Each row was made from one walk, in order. Every step used is in the known rows, and no mark comes twice. Write each row's walk.
Known rows:
P-U: [ 0.18 -0.44  0.49  0.64  0.17  0.41  1.25 -0.46  0.91 -0.69  0.06  0.69
  0.12  1.09 -0.52 -1.17  0.97  0.05 -0.16]
U-P-N-C-M-X: [-1.15 -0.64 -1.39  1.16  0.98 -1.16  1.45 -0.02  0.90 -0.51  0.54  2.02
 -0.32  1.49 -0.75  1.43  0.91 -0.89 -0.09]
X-U: [ 0.54  0.25 -0.11  0.09 -0.03  0.21  0.70 -0.74  0.02 -0.95  0.56  0.92
  1.26  1.38 -1.25 -0.20  0.43  0.05 -0.52]
U-P: [-0.31 -0.25 -0.59  0.24  0.14 -0.17  1.15  0.30  0.10 -0.47  0.34  0.32
 -0.20  0.51 -1.31 -0.82 -0.03 -0.33 -0.28]
C-M-X-U: [-1.53 -0.15 -0.56  0.02  0.10  0.18  0.70 -0.77  0.98 -0.81  0.82  2.52
  0.74  2.21 -0.19  0.95  0.34  0.48 -0.85]
X-M-C-N: [ 1.59 -0.21 -0.44 -1.36  0.25  1.47  0.58  1.35  1.34 -0.96 -0.15  0.59
  0.59 -0.10  0.75 -0.42  1.31 -0.05  0.49]
U-P-N: [-0.51  0.01 -1.09  0.08  0.32 -1.39  0.98  0.21  0.08 -0.62  0.59  0.08
  0.21  0.22 -0.82 -0.07  0.51 -0.64  0.01]
M-X-U: [-2.27  0.87 -0.24  0.44 -0.19 -0.20  0.44 -0.37 -0.01 -0.78  0.42  1.47
  1.10  2.23 -0.62  0.72  0.43  0.73 -0.83]
C-N-X-M: [ 1.01 -1.14 -0.86 -1.09 -0.30  1.21 -0.02  1.62  0.95  0.12 -0.65  1.20
  0.76  1.10  1.04 -0.24  0.51  0.08  0.64]
N-X-U: [ 1.05 -0.58 -0.23  0.65 -0.64  0.55  0.03 -0.40  0.08 -0.47  0.24  0.76
  1.71  1.66 -0.51  0.49  0.17 -0.06 -0.54]
U-P-M: [-2.40  0.96 -0.73  0.32 -0.25 -1.29  1.38  0.14 -0.28 -0.21  0.72  0.08
 -0.32  1.58 -1.62 -1.68 -0.42  0.73 -0.21]
M-C-N-X-U: [ 2.62 -0.98 -0.09  0.09 -0.90  2.11 -0.08  0.17  1.05 -0.92  0.48  0.06
  1.45  1.38  1.22  0.97  0.41  0.03 -0.35]
P-M: [-2.83  1.40 -0.29 -0.17 -0.14 -1.03  1.16 -0.21  0.17 -0.42  0.69  0.58
  0.49  1.97 -1.56 -1.52  0.42  1.28  0.06]
X-N: [-1.81  0.71 -0.17 -0.07  0.19 -0.32  0.49  0.40  0.14 -0.70 -0.72  0.58
  0.03  0.31 -1.02 -1.17  0.83 -0.41 -0.06]
P-M-C-N: [-1.33  1.01 -0.13 -0.67 -0.42  0.63  1.06  0.43  1.14 -0.85  0.93 -0.13
  0.19  1.72  0.14 -1.14  0.63  1.44  0.32]
C-N-X-U: [ 1.55 -1.06 -0.38 -0.12 -0.82  1.56  0.01  0.18  0.52 -0.34  0.31  0.85
  1.18  2.36  0.83  0.43 -0.11  0.30 -0.17]
U-P-M-X: [-5.12  1.60 -0.88  0.67 -0.40 -1.69  1.12  0.53 -0.35 -0.03  0.60  0.62
 -0.49  2.43 -1.00 -0.80 -0.48  1.41 -0.52]
P-N-C-M: [ 1.39 -0.81 -0.77  0.27  1.26 -0.41  1.47 -0.79  1.43 -0.92  0.61  1.96
  0.63  0.90 -1.26  0.60  1.87 -1.00  0.51]
N-C-M-X-U-P: [ 0.31 -0.85 -0.80  1.68  0.54  0.23  1.43 -0.69  0.41 -0.65  0.55  2.23
 -0.08  2.42 -1.24  1.18  0.03 -0.73 -0.89]
N-C-M: [ 1.54 -1.09 -0.29  0.49  1.05  0.83  1.61 -0.68  1.44 -0.78  0.33  2.12
  0.18  1.11 -1.75 -0.17  1.28 -0.69  0.25]
M-X-N-C: [-3.14  1.03 -0.10  1.38  0.55 -0.46  0.68  0.56  0.03 -0.55 -1.14  1.45
 -0.14  1.52 -1.38  0.13  1.32 -0.42 -0.09]

Which walk is each row?
[ 1.72 -0.60 -0.44 -0.08 -0.13  0.82 -0.12  1.15  0.98 -0.62 -0.58  0.30
  1.54 -0.53  0.21  0.20  1.36 -0.65  0.13] | N-X-M-C
[-1.01 -0.55 -1.04  0.52  0.00 -0.07  0.91 -0.43  0.50 -0.61  0.86  2.00
 -0.09  2.02 -0.31  0.82 -0.51 -0.04 -1.17] | C-M-X-U-P
[ 0.38  0.22 -0.21  0.09 -1.27  1.02  0.16  0.07  0.66 -0.64  0.86 -0.12
  1.31  2.53  1.00  0.06  0.00  1.10 -0.26] | P-M-C-N-X-U
[-0.13 -0.33 -0.92  0.42 -1.31  0.11  0.53  0.34 -0.32  0.13  0.77  0.03
  0.27  3.15  0.41 -0.53 -1.34  0.88 -0.41] | C-N-X-U-P-M
[-0.14 -0.40 -0.38  1.15  0.67  0.51  1.17 -1.02  0.87 -0.87  0.49  2.72
  0.71  2.70 -1.15  1.26  0.85 -0.24 -0.60] | N-C-M-X-U
[-1.42 -0.18 -0.93  0.66  1.10 -0.83  1.21 -0.36  1.38 -0.75  0.47  2.54
  0.45  1.74 -0.64  1.52  1.78 -0.35  0.22] | P-N-C-M-X
[ 1.48 -1.03 -0.15 -0.18 -0.63  2.03  0.11  0.92  1.62 -0.62  0.18  0.08
  0.73  0.82  1.31  0.46  0.76  0.13  0.22] | M-C-N-X
[-2.63 -0.16 -0.67 -0.23  0.36  0.12  0.88 -0.11  1.51 -0.53  0.53  2.48
  0.05  1.65 -0.18  0.43  0.72  0.62 -0.34] | C-M-X
[-1.34  1.08 -0.44  0.57 -0.35 -0.68  1.30  0.21  0.19 -0.80  0.87 -0.70
 -0.06  0.64 -1.18 -1.23  0.10  0.42 -0.35] | U-P-M-C
[-2.13  0.71 -1.18  0.73 -0.10 -1.77  0.53 -0.13 -0.51 -0.72  0.77  0.78
  0.78  1.65 -0.18  1.39  0.06 -0.13 -0.83] | M-X-U-P-N
[ 0.31 -1.16 -0.43 -0.37 -0.55  1.44  0.18  0.96  1.10 -0.05  0.06  0.85
  0.51  1.72  0.88 -0.10  0.26  0.47  0.35] | C-N-X
[ 0.28 -0.53 -0.29  0.65  1.03  0.37  1.20 -0.28  1.05 -0.80 -0.64  1.88
 -0.35  0.65 -1.60 -0.60  1.32 -1.33  0.16] | X-N-C-M
[ 0.81 -0.14 -0.01 -0.72 -0.08  1.73  0.79  0.58  1.54 -1.10  0.51  0.19
  0.31  0.55  0.50 -0.21  1.05  0.27  0.24] | M-C-N
[ 1.83 -1.55 -0.84  0.33 -0.94  1.22  0.25  0.49  0.09 -0.10  0.38  0.31
  0.38  2.08  0.72  0.37 -0.96 -0.20 -0.47] | C-N-X-U-P
[-6.21  2.11 -0.87  0.83 -0.44 -2.18  0.69  0.95 -0.77 -0.05 -0.38  0.43
 -1.04  1.92 -0.78 -1.24 -0.48  0.79 -0.61] | U-P-M-X-N
[-4.62  1.37 -0.31  0.31  0.02 -0.78  0.18  0.77  0.10 -0.52 -0.82  1.12
 -0.12  1.10 -0.40 -0.20  0.78  0.24 -0.34] | M-X-N
[-3.81  0.35 -0.64 -0.11  0.27 -0.35  0.43  0.32  1.11 -0.56 -0.41  2.15
 -0.50  1.14 -0.04 -0.04  0.71 -0.05 -0.42] | C-M-X-N
[-1.23 -0.42 -0.42  0.90  0.90  0.38  1.36 -0.27  1.43 -0.57  0.20  2.69
  0.00  2.09 -1.17  0.70  1.25 -0.04 -0.09] | N-C-M-X
[ 1.84 -0.78 -1.37  0.21 -0.04 -0.73 -0.03  1.37  0.53 -0.55 -0.24 -0.41
  1.19 -1.15  0.75  0.87  1.01 -1.53  0.11] | U-P-N-X-M-C
[ 1.41 -1.01 -0.70  1.07 -0.72  0.26  0.29 -0.07 -0.38 -0.27  0.28  0.19
  0.92  1.37 -0.58  0.33 -0.68 -0.58 -0.84] | N-X-U-P
[ 3.03 -1.41 -0.55  0.57 -0.98  1.84  0.17  0.58  0.59 -0.70  0.53 -0.42
  0.67  1.15  1.18  0.82 -0.43 -0.54 -0.63] | M-C-N-X-U-P
[ 0.25 -0.40 -1.21 -0.51  0.11 -1.02 -0.20  0.99  0.47 -0.20 -0.44  0.92
  1.73 -0.02  0.35  0.50  1.37 -0.67  0.55] | P-N-X-M
[-1.74  1.47  0.01  0.07 -0.21 -0.38  1.07 -0.18  0.63 -1.00  0.82 -0.14
  0.75  0.89 -1.13 -1.08  0.94  1.01 -0.08] | P-M-C
[ 0.30  0.27 -0.53  1.36 -1.16 -0.19  0.45 -0.25 -0.32 -0.58  0.80 -0.79
  1.07  1.55 -0.42 -0.03 -0.55  0.15 -0.91] | N-X-U-P-M-C
